Known rows, with every step that occurs
D, N, K, W: [ -15   23 -102  -24   25  -75  -48   36  -33   46   15  -26  -34  -21
  -55   55   29   72   63]
R, W, K: [-54  49 -43  32  36 -45 -14  36 -15  15 -28 -38 -19 -31 -42  48 -20  15
  43]
R, W, K, H, N: [-85  67 -18  10  68  -6 -13  60 -23 -10 -13 -16   2 -48 -22  71  -2   6
  25]
W, N, H, R: [-45  59 -51  14  68  11  46  60 -85   9 -27 -20   1  -1 -16  65 -32  35
  21]
K, H, N: [-65  54 -35 -22  70  -2 -17  63 -32  -6 -10 -13  14 -33 -20  64   3  15
  18]
D, H, N, R: [-70  40 -41  12  72 -21   2  66 -65 -32 -19  -8  21  18 -24  31  11  58
   5]
N, R, W: [-63  61 -65  26  47 -44  18  65 -68 -46 -32 -14  -7  -2 -26  34 -30  28
   3]
N, R, W, K: [-68  51 -45  58  42 -52   0  48 -31  -3 -29 -27 -16 -17 -43  45 -24  18
  45]
R, W: [-42  58 -63 -10  40 -34  -4  47 -44 -20 -31 -31 -11 -23 -25  37 -24  25
   0]
N, R, W, K, H: [-72  63 -50  19  57 -52  15  44 -40  -5 -19 -12 -19 -32 -52  63 -50 -15
  46]
H, W, K, N: [  0  50 -46  -8  50 -25  -2  67 -13  27 -26   9 -27 -27 -74  88   2  11
  46]
H, W, K: [-58  39 -58  26  32 -15  -6  41 -14  29 -17 -25 -10 -36 -40  62   2  28
  35]
R, W, K, N: [  2  56 -35  -2  53 -46  -9  64 -14  18 -33  -2 -33 -23 -75  77 -13   1
  51]
K, W, N: [ -8  40 -38  -7  57 -66 -11  51 -16  52  -3 -13   5 -16 -74  65  -3  35
  84]
K, N, H: [-11  28 -56 -14  77 -29  13  61 -63  -7 -32 -12 -22  -5 -41  58 -32  17
  57]
H, N: [-51  39 -39 -13  60   0 -32  65 -26   1 -15 -24  21 -20 -13  49  23  42
  13]
D, N, H, W: [-74  33 -82  -2  36  16  15  37 -69 -21  -6 -27 -12 -32   6  52 -13  49
 -12]
H, N, K, W: [-28  39 -79 -11  46 -57 -38  66 -28  34   5 -11 -21 -30 -58  69  48  66
  70]
N, K: [-12  24 -90 -48  49 -29 -25  85 -73  40 -31 -47 -14  10 -65  62  12  36
  52]
D, N, H, W, K: [-76  31 -57  38  35 -10  -1  28 -32  14 -11 -36 -20 -37 -20  58 -13  32
  35]
R, W, K, N, H: [-30  41 -39  18  74 -32  16  58 -54 -12 -35 -15 -34 -19 -42  66 -37   6
  64]

Rows
[-41  35 -47  25  68 -51  21  83 -70   1 -25  -9  21  32 -59  47 -26  29
  56] : W, N, R
[-66  53 -48  28  69 -29  44  88 -78 -14 -19   6  16  11 -55  66 -29  19
  39] : K, H, W, N, R
[-27  59 -63 -40  50  10  17  22 -62  17 -23 -23   2   1 -20  37   0  64
 -36] : D, H, R
[-45  61 -31 -19  65  -4  27  70 -48  23 -16 -11  13 -25 -60  87 -24   4
  38] : K, H, W, N
[-39  76 -67 -23  62   5  36  75 -86  29 -22 -12  -9  -8 -48  88 -21  15
  18] : W, N, K, H, R
[-38  30 -40  15  78 -47  15  49 -57  12 -14 -24  -8 -14 -42  57 -30  30
  88] : K, W, N, H
[ 17  39 -42 -14  55 -47 -18  61  -9  39 -29  -1 -25 -13 -81  75  -6   7
  65] : W, K, N
[-82  69 -47  36  57 -26  13  76 -65 -58 -29 -11   1 -11 -14  43 -13  31
  -4] : H, N, R, W
[-50  46 -67 -48  42  16   9  29 -46  -5 -16 -21   1 -26 -26  44  16  60
 -37] : D, H, W
[-24  51 -48 -29  63 -26  -4 102 -80  32 -38 -48 -11   3 -78  83  -2  17
  62] : R, W, N, K
[-39  36 -62 -34  61  -3 -32 101 -68  23 -28 -41  -3  -3 -48  73  36  40
  42] : H, N, K
[-62  61 -49   1  53 -46   5  35 -28   7 -18 -20 -20 -42 -52  65 -47 -17
  45] : R, W, K, H
[-31  51 -57 -50  72 -34   6  80 -70  35 -22 -27 -11 -10 -81  87 -30 -12
  68] : W, N, K, H
[-31  61 -18  -7  63 -33   7  66 -45  14 -30 -33   9 -12 -56  62 -31   9
  42] : R, W, N
[-23  38 -56  31  61 -60  12  82 -50  -2 -28  13 -11  20 -70  58 -16  21
  58] : W, K, N, R
[-44  66 -86 -30  45   4  20  55 -85  22 -11 -19 -17 -10 -29  75 -19  28
  -3] : D, N, K, H, R
[-40  39 -53  37  64 -72  17  74 -56   7 -10   5  11  18 -65  51 -14  41
  72] : K, W, N, R
[-52  45 -79   5  44   9  23  32 -85   0 -13 -30 -11  -4  12  45 -27  55
 -10] : D, N, H, R
[-29  63 -49 -22  63 -12  10 104 -90  31 -38 -42 -12   3 -70  89  -1  22
  49] : H, R, W, N, K
[-35  51 -34 -13  58  -3  16  71 -44  28 -20 -19  18 -16 -55  76 -10  22
  35] : H, W, N
[-37  78 -19   4  62 -14  26  69 -57  12 -30 -24   8 -12 -46  71 -29  16
  24] : H, R, W, N
[-49   7 -74  -9  48 -27 -13  16 -70  -6  -9 -54 -14  -5   3  25 -39  45
  27] : D, N, H
[-36  52 -20 -34  64   2  16  53 -46  25 -20 -25  17 -14 -56  67  -3  34
  17] : D, H, W, N
[-70  64 -42  53  44 -22  15  40 -40   2 -30 -31 -24 -32 -25  57 -27  20
  31] : N, H, R, W, K
[ -3  70 -27 -10  58 -29   4  52 -24  14 -33   1 -34 -22 -69  77  -8  14
  25] : D, H, R, W, K, N
[-75  54 -23   2  68  -7 -20  59 -18   5 -10 -16   8 -41 -27  70   2   9
  36] : W, K, H, N
